What can hang from each mark
j_240: j_68
j_596: j_722
j_68: j_187 j_240 j_722 j_944
j_187: j_68
j_722: j_68 j_596
j_658: j_774
j_774: j_68 j_658
j_944: j_68

Each row was made from one small tree. The marks that hang from a mark follow it in brackets, in the order of their numbers. Every link used is in the known rows. Write each row's tree.
Known rows
j_68[j_240]: [ -5   0   6  10   8   3  13   0   1   4   2  -4  -2  -2  -9  21  -8   2
   5  -3  -9   2  -4   0   1  -5  -3  10   7  11   0   5   7   0   2  -7
   1   1   8  -4   5   0  -8   1 -10   6   4  -5  -3   3  -1   2   1  -5
   1   9  -6   5   7   1   7   3   2  -2]
j_240[j_68[j_187]]: [-11   5  -7   2  -2   1  13 -16 -10   1   0  -6  -2  -2  -3  23  -7  -4
  -2  -8  -3   3   5  -9  -4 -17   7   7  -6  17  -1  12  -3  -4   6  -9
  -9  -5   7  -3   2   1 -10   9  -4   8  -2  -8  -3  -1  -7   4  -5  -7
   2   9   0  -7   9   3   7   1   8  -3]
j_68[j_187 j_240 j_722[j_596] j_944]: [  5  -2  -3  14   2   0  -4  -2   1  13   7  -7   6  -4   3  11  -9  -7
  10 -16  -2   1  21  -4   3  -7   5   4  -9  14  11   0   0   6  18  16
  -8   0   5  -2   4  -7   7   2  -1  -7  -6  -8   2   9  -3  25 -16  11
   1  -9   6   2  -7  -2 -13   3 -12  10]
j_596[j_722[j_68]]: [ -6   9  15   2  14   4  22  -1   1  -8  -9  -2 -13  -8 -23  22 -11  12
   1 -16  -8   4  -4   7   7   4 -24  13   9  14  -5  35  16  -2  -5 -22
  -2  -2  12  -5   9   7   1   1  -7  -1   3  -9  12 -10   1  -4  18 -20
  10  29 -12  -3  18   0  16  -4  -2  -2]
j_944[j_68[j_187 j_240 j_722]]: [ -1  -6  -4   2  -2   4  -1  -2  -5  13  10  -4  10  -6   2  13  -8  -7
   7  -5 -13  -6  14  -3  -5  -4  12   8   5   9   6  -6  -5   8  15   1
  -9  -3   4  -6   6  -9 -12  12 -11   9   4   2   7   6  -8   7 -16   2
  10  -3  -1   1  -7  -2  -7   4  -7  -2]
j_944[j_68[j_240 j_722]]: [ -4  -6   5   3   1   3   7   2  -4  13   5   1   6  -3 -10  18 -12  -4
   8  -2 -19  -7   6  -2  -3  -3   1  11  12   5   0  -3   1   8   9   1
   0  -1   9  -3   4  -5  -9  10 -19  10   1   2   8   7  -7   0  -7  -4
  11   6  -8   3   0  -1   6   3  -6  -7]
j_944[j_68[j_187 j_240 j_722[j_596]]]: [  4  -2  -5   4  -9   8  -2  -1  -4   9  11  -3   6  -2   3  12  -7  -7
   4 -15 -11   0  17   1  -5  -5   4  15   2  14   7   2  -5  11  12  11
  -4  -4   1  -7   4  -5  -3   1  -7  -3   0   1  10  12  -4  11 -14   0
  14  -3   1   7  -2   0  -7   2 -14   4]
j_722[j_68[j_187 j_944] j_596]: [ -2   4   1   9   4   0   1 -12  -2   2  -1  -5  -5  -1  -6  21  -1  -1
   3 -20   7   4  11   0   2   2 -11   5  -4  13   6  28   7  -2  13  -9
 -11  -9  12  -2  13   0  10   4   4  -5   1 -12   7  -3  -5  15   4  -6
  10  12  -5  -3   9  -2  -4   2  -5   7]
j_187[j_68[j_722]]: [ -5   1   0   1  12  -9  18  -4   6   7  -6  -3  -2  -4 -14  18 -14  -2
   4  -8 -19   1  -7 -10   0  -5  -2  17   7  11   1   4  10   9   0  -8
 -11   0   7  -4   6   1  -5   4 -21   6   0  -3  -4  -1 -18  -9 -11 -13
   8   3  -2  -5   7   6  13  -2   9 -18]
j_187[j_68[j_240 j_722 j_944]]: [ -1  -1   0  23  11 -10   6  -2   8  13   6  -7  -3  -5  -7  16 -17  -5
  17  -8 -11   1  10  -7   3  -5   9   7   6   0   8 -13   6   4  16  12
 -15   5  11  -6  10 -10  -2   6 -16   1   2  -2 -12   9 -10   9 -15  -2
   1  -5   1  -2  -4   1  -8  13   0  -6]
j_774[j_68[j_240] j_658]: [  6  -5  -6  11  14   3  17   0 -11  -2   3   9   4 -10   2  22   1 -11
   7   3  -3   3  -5  -2   1  -7 -12   1   7   0   4  -7   6  -6 -14 -14
   4  10  10  -7   0  -3  -9 -12 -16   8  -5  -7 -13   3   1   2  -7   1
  -1  12 -23   2  13   4   8  -1  -3  -8]
j_722[j_68]: [ -9   2   9   3  13   1  21   0   0   1  -5   0  -7  -3 -20  30 -10   4
   0  -3  -7  -4 -10  -2   8   2 -19   9   8  17  -3  27  12  -3   1 -22
  -5 -10  17  -3  10   5  -6   9 -11   9   8 -10   8 -11 -11  -6  13 -20
   7  27 -12  -1  16   1  20  -6   2 -13]
j_722[j_68[j_240]]: [ -7   5  11  15  13   3  15   4   2   2  -2   0  -8  -3 -17  25  -8   2
   8   1  -6   0  -5   1  11   4 -12   7  11  14   2  10   7  -5   7 -11
  -4  -5  16  -5   5   3 -10   6  -7   5   9  -7   5  -2  -6   2  12 -16
   4  21 -12   1   9  -2   7   1  -2  -5]
j_722[j_68[j_187 j_240 j_944] j_596]: [ -1   6   1  22   0   1  -3  -6   2   5   6  -6  -7   1  -2  21   0  -3
   7 -14   7   4  16   4   4   2  -2   2  -1  10  10  17   3  -4  18   6
 -12  -4  12  -5  12  -2   4   7   6  -6   4  -8   0   2  -1  24   2   1
   5  10  -5   1   3  -7 -14   6 -10  15]
j_240[j_68[j_187 j_722 j_944]]: [ -8  -1  -8   8   0 -10   2 -16 -10  11   3 -10   2  -5   1  19 -15 -11
   8 -11   3   0  14 -12   0 -14   9   2  -9  11   4   3  -5  -1  19   7
 -10  -3   9  -1   1  -7  -3  19  -7   5  -8 -10  -4  -1 -11   6 -18   7
  -2   0   2 -11  -1   2  -1   4  -2  -4]
j_68[j_187 j_240 j_722[j_596]]: [  4   3  -3   9   0   3   3   2   2   6   7  -5   6  -3   0  13 -12  -6
   3 -15  -8   4   8  -5   1 -10  -1   9  -6  18   8   4   0   6  10   7
  -6   0   1  -5   1   3  -6  -2  -5  -8  -9  -4   5  12  -8  14 -13   3
   1  -4   2   1   3   0  -8  -4 -12   2]
j_722[j_596]: [ -2   4   5   0   6   3  20  -3   0   1  -4  -1   0  -1 -14  22  -7   5
  -4 -18  -8   5  -9   1  -3  -4 -17  19   0  19  -4  28  14   6  -7 -10
   1  -4  10   2   5   0   6  -5  -8  -1  -3 -10   7   1  -3   3   4 -15
   7  14  -6   1  18   3  14  -4   4  -3]
j_774[j_68[j_722[j_596] j_944] j_658]: [ 10  -7  -5   6  15  -8  12  -5 -12   3   2  12   8  -9   0  21  -1 -17
   7 -15   2   4  -1  -6   4  -8 -22   2  -1   5   1   5  10   5 -11  -4
   9   8   8   1   1 -13  10 -14 -12  -2 -16 -11  -5   4  -7   6 -20   8
   4   8 -15  -2  14   5  13  -4 -14  -7]
j_774[j_68[j_722 j_944]]: [  0 -11  -5   4  14  -6   8  -7  -4   9  -2   1   1  -6  -8  21  -8 -12
  17 -11  -4   2  -2 -13   5  -4  -8  -2   0   7   2  -3  13   3   4   0
   0   7  14   0   5 -12   8   5 -15   6  -7  -4 -11   0 -12  -4 -17   5
  -1   9 -12  -9   7   2   9  -1  -5  -8]
j_774[j_658]: [ -4   0   5  -1  14  -4  22   0 -11  -1   4   7   6 -11 -10  25  -7   0
  -6  -1  -7   2 -11   2  -4  -6 -20  13   8   9  -5  12  16  -1 -18 -23
   4  -2   7  -2   1  -1  -6  -6 -17  10  -2 -13   2  -8  -3   1   0  -7
   5  13 -12   2  13   9  21   1   5 -15]
j_658[j_774[j_68[j_240]]]: [ -3  -3  -3   6  16   5  17   2  -2   0   2   8   2  -3  -3  28   0 -11
  10  -3  -2  -1  -5 -10   1  -2 -10   0   7   4   5  -9   4  -9 -11  -7
   4   4  13  -6  -2   3 -10  -8 -16  10   6  -1 -13   9   0  -3  -6  -4
   6  19 -29  -6   4   2  10   1  -4  -8]

Write each row's tree
[ -4   1   4  19   7  -2  -2  -5  -1   7   3  -9  -8  -3  -1  20  -2  -2
  10  -4   8  -1  13  -2   6   2   5  -2   0   7   8   8   0 -10  21  -1
 -16  -5  12  -6  13   0  -2  14   0   3   7  -9  -3  -4  -4  19   0   1
   5   9  -6  -5  -5  -3 -10  11  -7   8] -> j_722[j_68[j_187 j_240 j_944]]
[ -2  -3  -4  15   1  -2  -4 -10   0  10   7 -12   0  -4   6  15  -1  -3
   6  -7   2   3  18  -5  -7  -8  12   3  -3   4   8  -3   1  -3  15   2
 -12   1   9  -5  11  -6   0   7  -1   0   5  -7 -11   3  -4  19 -11   6
  -4  -4  -1  -3  -7  -1 -14  13   2   9] -> j_68[j_187 j_240 j_944]
[ -6   4  -5   9  -4  -7   4 -15 -11   7   0 -10   1   0   1  19 -12 -10
   5 -22   1   4  16 -10   0 -15   3   7 -13  17   4   9  -4   4  15  14
  -7  -5   8   0   3  -6   5  11  -1  -3 -11 -11   3   6  -8  13 -15   6
   4  -1   5  -3   2   1   0   2 -10   3] -> j_240[j_68[j_187 j_722[j_596] j_944]]
[  0  -1 -11   3  12   5   9  -3  -1   0   6   5   5  -5  12  25   3 -14
   8  -7   0   2   5 -13  -3  -7   5  -2  -1   5   8 -13  -4  -7  -5  -5
  -6   3   7 -10  -1   3 -10 -10  -9   9   7   0 -17  10  -2   5 -15   5
   6  14 -24  -9  -4   4   1   0  -1  -3] -> j_658[j_774[j_68[j_187 j_240]]]
[  2   2   0  10   8  -9   8  -9   5   7  -4  -4  -4  -1 -10  17 -11  -3
   9 -21 -11   6   3  -6  -1  -5  -4  16  -2  11   5  10  12  10   8   6
 -11   0  10  -3   9  -6  11  -3 -16  -2  -4  -7  -3   5  -8   5 -12  -8
   8   0   3  -2   5   4   4   5   0  -1] -> j_187[j_68[j_722[j_596] j_944]]
[  0  -4  -4  16   4  -6  -4  -1   1  20   6 -11   5  -7   3  12  -7 -10
  13  -5  -1   1  16  -8   3  -7  11  -2  -3   9   8 -10   0   4  19  11
 -13   3   7  -4   3  -9  -4  11  -5   0   0  -5  -6   5  -8  16 -20  12
  -3  -6   1  -4 -12  -2  -9   8  -8   1] -> j_68[j_187 j_240 j_722 j_944]
[ -2  -1 -12   0  15  -5   6 -12  -4   3   0   2   4  -8   8  26   7 -15
   8  -9   8   2   8 -14  -4  -7   1  -3  -4   4   6  -8   4  -8  -2  -9
  -6   2  11  -7   5  -3   1  -5  -9  10   7  -6 -18   1  -5   8 -17   8
   5  13 -24 -13  -2   5   3   4   1   0] -> j_658[j_774[j_68[j_187 j_944]]]
[ -2   9   4  20   5   3  -2  -6   4  -1   2  -8 -13  -3  -1  16  -5   4
  10 -10   6   3  20   5   4   3  -1   2   4   7   6  12   4  -9  17  -1
 -15   3   9 -10  15   1   2   5   5  -8   5  -5  -2  -3   7  16   6   2
   2  10  -4  -2  -2  -6 -15   8  -8  16] -> j_596[j_722[j_68[j_187 j_240 j_944]]]
[  0  -5  -4  16  11  -2   3 -11  -4   5   1   0  -2   0  -1  21  -2  -6
  15  -9  -1   2   8  -8   6  -6   4  -3   3   1   6  -8   5  -5   5   4
  -4   7  15  -3   6 -10   6   1  -9   4  -1  -3 -17   6  -2   7  -9   6
  -2  10 -17  -5   6  -4  -7   8  -1   6] -> j_774[j_68[j_240 j_944]]
[ 10 -10 -13   3  14  -5   3  -9 -13   6   7   5  11 -16  13  17   1 -21
   6  -8   7   2  10 -13   0 -12  -3  -3  -4   2   7  -8   4  -1  -2  -5
  -4   6   5  -4   3 -12   1  -3 -13   6 -10  -7 -13  -3 -11   8 -27  17
  -3   3 -14  -6   1   5   0   0  -7  -9] -> j_774[j_68[j_187 j_722 j_944] j_658]
[ -5  -1   2   9  12 -14   8  -6   3  11  -4  -7  -3  -7 -10  19 -13  -2
  13  -9 -12   1   2  -7  -4  -3   0  13   4   9   0  -2  11   6   9  -1
 -13   1   9  -3  11  -6   5   5 -18   4   2  -7  -9   1 -12   0 -16  -7
   5   1  -1  -6   1   3   6   7   5  -9] -> j_187[j_68[j_722 j_944]]
[  3  -3   5   4  -2   3   7   1  -5   8   7   2   4   2  -8  19 -12  -3
   3 -11 -18  -3   8   4  -2  -4  -9  16   9  12   4   6   0  12  11   9
   6  -5   6   0   4  -4  -2  -1 -14  -1  -1   0  11  14  -5   3  -9  -6
  15   5  -1   7   7   0   4   0 -14  -1] -> j_944[j_68[j_240 j_722[j_596]]]
[  4   4  -1  22   7  -6   4  -4   6   6   3  -5  -5   3  -6  15 -13  -3
  14 -15 -11   6  10  -1   0  -4   2  13  -2   7   8  -5   5   8  13  17
 -11   3   9  -2   7  -6   4  -3 -13  -8  -2  -6 -10  16  -5  15 -13  -2
   6  -7   3   0  -1  -1 -10  11  -7   3] -> j_187[j_68[j_240 j_722[j_596] j_944]]
[ -6   7  13   9  13  -3  10  -7  -1  -2  -7  -2 -16  -6 -16  19  -9   9
   8 -13   2   4   5   5   9   2 -22   7   7   7  -1  28  15  -4   6 -10
  -5  -1  19  -2  15   0   8   6  -1  -6   5 -11   4 -12   0   5  13 -13
   9  22  -7  -3  13  -4   5   3  -6   4] -> j_596[j_722[j_68[j_944]]]
[ -2  11   3  10   8   8   7  -1   4  -5   2  -9 -12  -6  -4  16  -6   8
   7  -9  -2   2   8   5   8   0  -6   6   7  11   2  20   4  -8  11  -7
 -13   2   5 -10  13   4  -7   0   3  -7   4  -2   6  -1   2   7  10 -10
   5  13  -6  -4   8  -5  -8   0  -7  10] -> j_596[j_722[j_68[j_187 j_240]]]
[  2  -1   6   4   8  -7   9  -2   0   8  -1  -4   3  -2 -11  18 -10  -2
   7 -16  -8   5   3  -1   2  -6 -16  11  -5  17  -1  14  14  10   8   5
   0  -2  11   3   4  -7  13   3  -9  -5  -8 -10   7   3 -10   9 -11  -1
   6   3  -1   1   8   1  11   1  -5  -2] -> j_68[j_722[j_596] j_944]
[  6  -9 -13  13   6  -2  -6  -6  -5  11   8  -5   3  -5   9  14  -1 -17
  20 -10   2   2  15 -12   2 -10  12 -11  -6   3  13 -17  -1  -2  16  11
 -13   8   7  -7   5 -12  -1   5  -6   2  -5  -3 -17   5  -9  10 -24  17
  -5  -2  -9  -7  -7  -1 -13   4  -8   2] -> j_774[j_68[j_187 j_240 j_722 j_944]]
[ -3   4   2  -1   5   4  13  -4  -1  -3  -2  -3  -5  -3 -10  24  -3   3
  -5 -19  -2   5  -1  -1   1   2 -14   9  -1  19   3  33   6   1   4 -15
 -10  -8   6  -4   9   5   3   0   1  -2   1 -10  10  -7  -5   7   9 -13
   9  18  -2   1  14  -1   7  -8  -4  -1] -> j_722[j_68[j_187] j_596]
[ -5   6  -9   0  -4   2  13 -11  -8   2   3  -7   1  -2  -5  20 -15  -8
   0 -19  -5   4   7  -6   1 -15  -1  11  -9  22   0  15  -7   7  11   5
  -6  -6   4  -1  -1  -1  -3   6  -3  -1 -13  -8   6   8 -12   4 -11   0
   3   5   2  -3   9   1   9  -9  -6  -3] -> j_240[j_68[j_187 j_722[j_596]]]
[  4   0  -3   1   2  -5   1  -9   1  10   3  -7   6  -4  -1  15  -9  -7
   5 -21  -2   4  10  -7  -3  -9  -5   8 -10  16   5  11   7   9  13   5
  -6   0   5  -2   7  -7  10   2  -3  -5  -8 -10   4   3 -11  15 -16   8
   3   1   5  -1   0   0  -3   0  -5   6] -> j_68[j_187 j_722[j_596] j_944]
[ -5  -1  11  21  10  -5   6   1   2   7   2  -4 -10  -2 -16  25  -9   1
  13   0   2  -4   7   1   9   7  -8   1   8   6   4   7   8  -5  14  -4
  -8  -5  20  -3   9  -3   3  14  -7   3   8  -9  -3  -2  -5  12   6  -6
   5  14 -10   1   7  -4   2  10  -6   3] -> j_722[j_68[j_240 j_944]]
[-11   2   1  11   4 -11   9 -13 -10  12  -2  -4  -2  -3 -10  21 -19  -8
  10  -7  -6  -3   7 -13   3 -11  -5   3  -2  12  -4   3   1   2  11   5
  -2  -3  17   3   0  -5   0  20 -12  10 -10 -13  -3  -1 -11   0 -12   0
   2   8  -1  -5   6   0  12   6  -3  -8] -> j_240[j_68[j_722 j_944]]
[ -2  -1 -13  -6  13   3  17  -8  -4  -1   0   6   7  -7   5  25   3 -13
   0 -10   0   4  -5 -16  -5  -8  -3  -2  -2  10   1   0   3  -7 -12 -15
  -4   1   7 -10   2   4  -7 -10 -11  12   5  -3 -11   0  -4   0 -12  -2
   8  19 -24 -13   2   5  12  -4   4  -8] -> j_658[j_774[j_68[j_187]]]
[  1   2  -5   5  13   6  17   8   0   3   2  11   4  -2  -4  23  -5 -16
  12 -12  -7   1  -5  -9   6  -6 -19   1   0   8   6  -9   3   0  -9   9
   7   4   9  -3  -7   2  -6 -15 -16   0  -4   0  -5  16  -2   1 -14   0
   6  17 -23  -1   6   3  11  -8 -16  -8] -> j_658[j_774[j_68[j_240 j_722[j_596]]]]
[  0  -5  -3  11  17  -8   9   2  -1  12   4   8   7  -7  -3  23  -8 -20
  20  -4   2  -2   5 -14   7  -3  -4 -10   3   1   5 -20   2  -1   2  11
   1   6  13  -5   0  -6  -4   0 -15   5  -1  -3 -14   9  -5   5 -21  11
   2  10 -24  -7  -7   3   7   5 -12  -6] -> j_658[j_774[j_68[j_240 j_722 j_944]]]
